Each row was made from one small tree. The marks that hang from a mark follow it in brackets, in alphabetical order. Every link used is in the known rows. Write each row's tree.
Known rows:
Y[J[Z]]: [ 0.17  0.03  0.03 -0.03  0.12 -0.10 -0.04 -0.03 -0.13 -0.16  0.10  0.01
 -0.20  0.15 -0.09  0.01  0.17 -0.08  0.24  0.15 -0.02]
Y[P[K N V]]: [ 0.14  0.04  0.06  0.09 -0.01 -0.21  0.01  0.10  0.35  0.21 -0.12  0.03
  0.10 -0.10  0.04 -0.15 -0.16  0.08 -0.19 -0.01  0.09]
Y[J P[G K N Z]]: [ 0.21 -0.08 -0.03  0.04 -0.21 -0.26 -0.09  0.00  0.53  0.11  0.12 -0.02
  0.27 -0.07  0.21  0.01  0.15  0.16  0.06  0.17  0.05]
W[E[N]]: [ 0.32  0.21  0.15 -0.03  0.16  0.16  0.15 -0.01 -0.41  0.00  0.22  0.16
 -0.18 -0.07 -0.03  0.03 -0.27 -0.13  0.10  0.03  0.04]
P[N[A] V W]: [-0.19  0.08 -0.14 -0.03  0.00  0.04  0.09  0.12  0.08  0.08 -0.23  0.03
  0.02 -0.21 -0.03 -0.29  0.09 -0.04 -0.41 -0.27  0.09]
J[Z]: [ 0.11 -0.12  0.05 -0.05  0.15 -0.01 -0.01 -0.03 -0.19 -0.16  0.04 -0.17
 -0.24  0.10 -0.08 -0.01 -0.05 -0.04 -0.12 -0.01 -0.09]
Q[G]: [ 0.00  0.03  0.07 -0.09  0.09  0.13  0.03 -0.04 -0.44 -0.08  0.01 -0.13
 -0.06  0.08 -0.11  0.03 -0.05 -0.03 -0.04 -0.03  0.01]
P[K V Z[Q]]: [-0.35 -0.15 -0.15  0.02 -0.02  0.27  0.04  0.02 -0.01 -0.09 -0.17 -0.15
  0.15 -0.01  0.00 -0.03 -0.16  0.12 -0.03 -0.13  0.01]
P[K N W]: [-0.01 -0.11 -0.06  0.16 -0.04  0.15  0.05  0.09 -0.44  0.10 -0.11  0.03
  0.07 -0.24  0.18 -0.15 -0.02 -0.11 -0.21 -0.16  0.01]
Z[Q]: [-0.15  0.07  0.11 -0.06  0.11  0.03 -0.06 -0.06 -0.39 -0.05 -0.06  0.05
 -0.17  0.06 -0.16 -0.08 -0.22 -0.10  0.13 -0.07 -0.12]
Y[J P[V W Z]]: [-0.05  0.01 -0.12  0.03 -0.01 -0.12  0.02  0.11  0.54  0.02  0.04  0.04
  0.21 -0.05  0.03 -0.01  0.21  0.03  0.17  0.10  0.07]
J[Z[Q]]: [-0.10 -0.04  0.07 -0.01  0.12 -0.05 -0.06 -0.10 -0.18 -0.18 -0.02 -0.07
 -0.27  0.14 -0.15 -0.04 -0.16 -0.07 -0.01 -0.08 -0.15]
Y[J[Z[Q]] P[N]]: [ 0.19  0.16  0.14  0.09 -0.02 -0.55 -0.14 -0.07  0.51  0.05  0.04  0.17
 -0.14  0.13 -0.10 -0.13 -0.01 -0.06  0.23  0.13 -0.04]
G[Q]: [ 0.08  0.12  0.05 -0.21  0.20 -0.05 -0.02 -0.10 -0.40  0.10 -0.13 -0.05
 -0.13  0.13 -0.21 -0.01 -0.18 -0.08  0.01 -0.10 -0.09]
E[N]: [ 0.16  0.11  0.11 -0.05  0.19 -0.02  0.05  0.05 -0.56  0.04 -0.01  0.04
 -0.13  0.10 -0.03 -0.13 -0.14 -0.10 -0.08  0.00  0.08]
J[Z[Q[G]]]: [-0.16 -0.01  0.06 -0.01  0.08  0.01 -0.05 -0.14 -0.20 -0.21 -0.04 -0.13
 -0.24  0.19 -0.19  0.02 -0.14 -0.06 -0.05 -0.11 -0.11]
P[N[A] V W[E]]: [-0.06  0.18 -0.11  0.00 -0.01  0.17  0.19  0.08  0.16  0.06 -0.05  0.15
 -0.02 -0.34 -0.02 -0.19 -0.04 -0.07 -0.28 -0.23  0.08]
Z[Q[G]]: [-0.24  0.12  0.10 -0.06  0.06  0.09 -0.04 -0.10 -0.41 -0.09 -0.07 -0.02
 -0.12  0.12 -0.20 -0.02 -0.20 -0.08  0.10 -0.10 -0.08]
E[N[A]]: [ 0.07  0.02  0.10 -0.22  0.12  0.11  0.03  0.02 -0.59  0.03 -0.05  0.00
 -0.23  0.15 -0.06 -0.12 -0.06  0.02 -0.21  0.00  0.08]
Y[J P[G K Z]]: [ 0.11 -0.15 -0.02 -0.04 -0.16 -0.03 -0.07  0.01  0.34  0.02  0.16 -0.08
  0.22  0.02  0.17  0.18  0.19  0.20  0.14  0.23  0.02]
P[K]: [ 0.05 -0.16  0.06 -0.04  0.06  0.28  0.02  0.04 -0.62 -0.01 -0.02 -0.07
 -0.06 -0.02  0.05  0.05 -0.08  0.02 -0.04  0.04 -0.01]

Which tree is each row?
[ 0.21  0.10  0.01  0.16 -0.03 -0.37 -0.03  0.05  0.64  0.09 -0.05  0.10
  0.03  0.05  0.00 -0.09  0.10  0.05  0.05  0.12  0.12]  Y[J[Z] P[K N V]]
[-0.05  0.40 -0.21  0.07  0.01 -0.04  0.20  0.00  0.44  0.15 -0.09  0.10
  0.23 -0.32 -0.03 -0.08 -0.09 -0.15 -0.31 -0.40  0.04]  P[G[Q] N V W[E]]
[ 0.05 -0.01  0.08 -0.06 -0.03 -0.24 -0.13 -0.04  0.32  0.01  0.12  0.07
  0.02  0.10 -0.05  0.02  0.02  0.06  0.40  0.22 -0.06]  Y[J P[Z[Q]]]
[ 0.25  0.14  0.15 -0.17  0.09  0.28  0.13 -0.03 -0.45  0.00  0.19  0.14
 -0.26 -0.04 -0.05  0.04 -0.20 -0.04  0.00  0.04  0.04]  W[E[N[A]]]
[ 0.21  0.03  0.06 -0.02 -0.02 -0.30 -0.08 -0.03  0.50 -0.04  0.16 -0.01
 -0.02  0.11  0.00  0.12  0.20  0.06  0.09  0.20 -0.01]  Y[J[Z] P[G]]
[ 0.00  0.01  0.11  0.06 -0.07 -0.11 -0.11 -0.09  0.13 -0.04  0.04  0.06
 -0.10  0.22 -0.06  0.15  0.05  0.04  0.27  0.18 -0.01]  Y[J[Z[Q[G]]] P[K]]
[-0.54 -0.02 -0.24  0.04 -0.01  0.23  0.09  0.02  0.10 -0.15 -0.16 -0.15
  0.22 -0.07 -0.06 -0.06 -0.02 -0.03 -0.10 -0.30  0.00]  P[V W Z[Q[G]]]
[ 0.22 -0.09  0.10  0.04 -0.01 -0.13 -0.08  0.00  0.14 -0.01  0.10  0.03
 -0.11  0.14  0.02  0.13  0.12  0.06  0.21  0.27  0.01]  Y[J[Z] P[K]]
[-0.20 -0.17 -0.13  0.05 -0.07  0.44  0.08  0.08 -0.46 -0.04 -0.02 -0.11
  0.19 -0.19  0.23  0.13  0.12 -0.01 -0.29 -0.13 -0.02]  P[G K W]
[-0.14 -0.16 -0.28  0.04 -0.17  0.10  0.02 -0.05  0.03  0.11 -0.15 -0.20
  0.36 -0.18  0.23 -0.01  0.02  0.04 -0.41 -0.32 -0.06]  P[G[Q] K N W Z]
[ 0.02 -0.10 -0.05  0.10 -0.11 -0.01 -0.03  0.03  0.27 -0.03  0.10  0.00
  0.10 -0.01  0.16  0.21  0.29  0.04  0.00  0.12  0.01]  Y[J[Z] P[G K W]]
[-0.32 -0.13 -0.16 -0.06 -0.16  0.12 -0.01 -0.01  0.21  0.02 -0.25 -0.11
  0.10 -0.07  0.02 -0.22 -0.12  0.21 -0.27 -0.21  0.04]  P[K N[A] V Z[Q]]
[ 0.07 -0.12  0.01  0.11 -0.03 -0.01 -0.04  0.04  0.06 -0.01  0.07  0.06
 -0.03  0.04  0.09  0.13  0.21 -0.01  0.15  0.17  0.00]  Y[J[Z] P[K W]]
[-0.02 -0.08 -0.01  0.00 -0.01  0.59  0.17  0.05 -0.74  0.00  0.07  0.12
 -0.09 -0.18  0.15  0.12 -0.06 -0.06 -0.12 -0.06  0.04]  P[K W[E[N[A]]]]
[ 0.04  0.11  0.14  0.00  0.00 -0.29 -0.12 -0.10  0.30 -0.06  0.08  0.07
 -0.15  0.23 -0.16  0.07  0.05 -0.01  0.30  0.17 -0.03]  Y[J[Z[Q[G]]] P]
[ 0.25  0.05  0.11 -0.01 -0.05 -0.36 -0.05  0.02  0.41  0.18  0.05 -0.02
  0.09 -0.11  0.06 -0.10 -0.09  0.05 -0.24  0.01 -0.02]  Y[P[G N]]
[-0.05  0.05  0.05  0.08  0.01 -0.21 -0.09 -0.02  0.25 -0.05  0.06  0.14
 -0.11  0.09 -0.07  0.04  0.12 -0.10  0.25  0.11 -0.07]  Y[J[Z[Q]] P[W]]
[ 0.11 -0.06 -0.05 -0.11 -0.12 -0.11 -0.09 -0.07  0.34  0.10  0.07 -0.08
  0.22  0.11  0.08  0.21  0.12  0.18  0.15  0.15  0.00]  Y[J P[G[Q] K Z]]
[ 0.07 -0.10 -0.03 -0.02 -0.04 -0.10 -0.04  0.05  0.25  0.02  0.14  0.03
  0.12 -0.03  0.07  0.05  0.20  0.01  0.25  0.18 -0.02]  Y[J P[W Z]]
[ 0.06 -0.04  0.04  0.06 -0.04  0.04 -0.02  0.08 -0.11  0.09  0.05  0.15
  0.06 -0.04  0.10  0.11  0.18 -0.02  0.24  0.19  0.03]  Y[J P[K W]]
[-0.60 -0.16 -0.27  0.11 -0.09  0.45  0.10  0.03 -0.11 -0.13 -0.21 -0.17
  0.27 -0.08  0.05  0.03 -0.04  0.04 -0.14 -0.28  0.03]  P[K V W Z[Q[G]]]
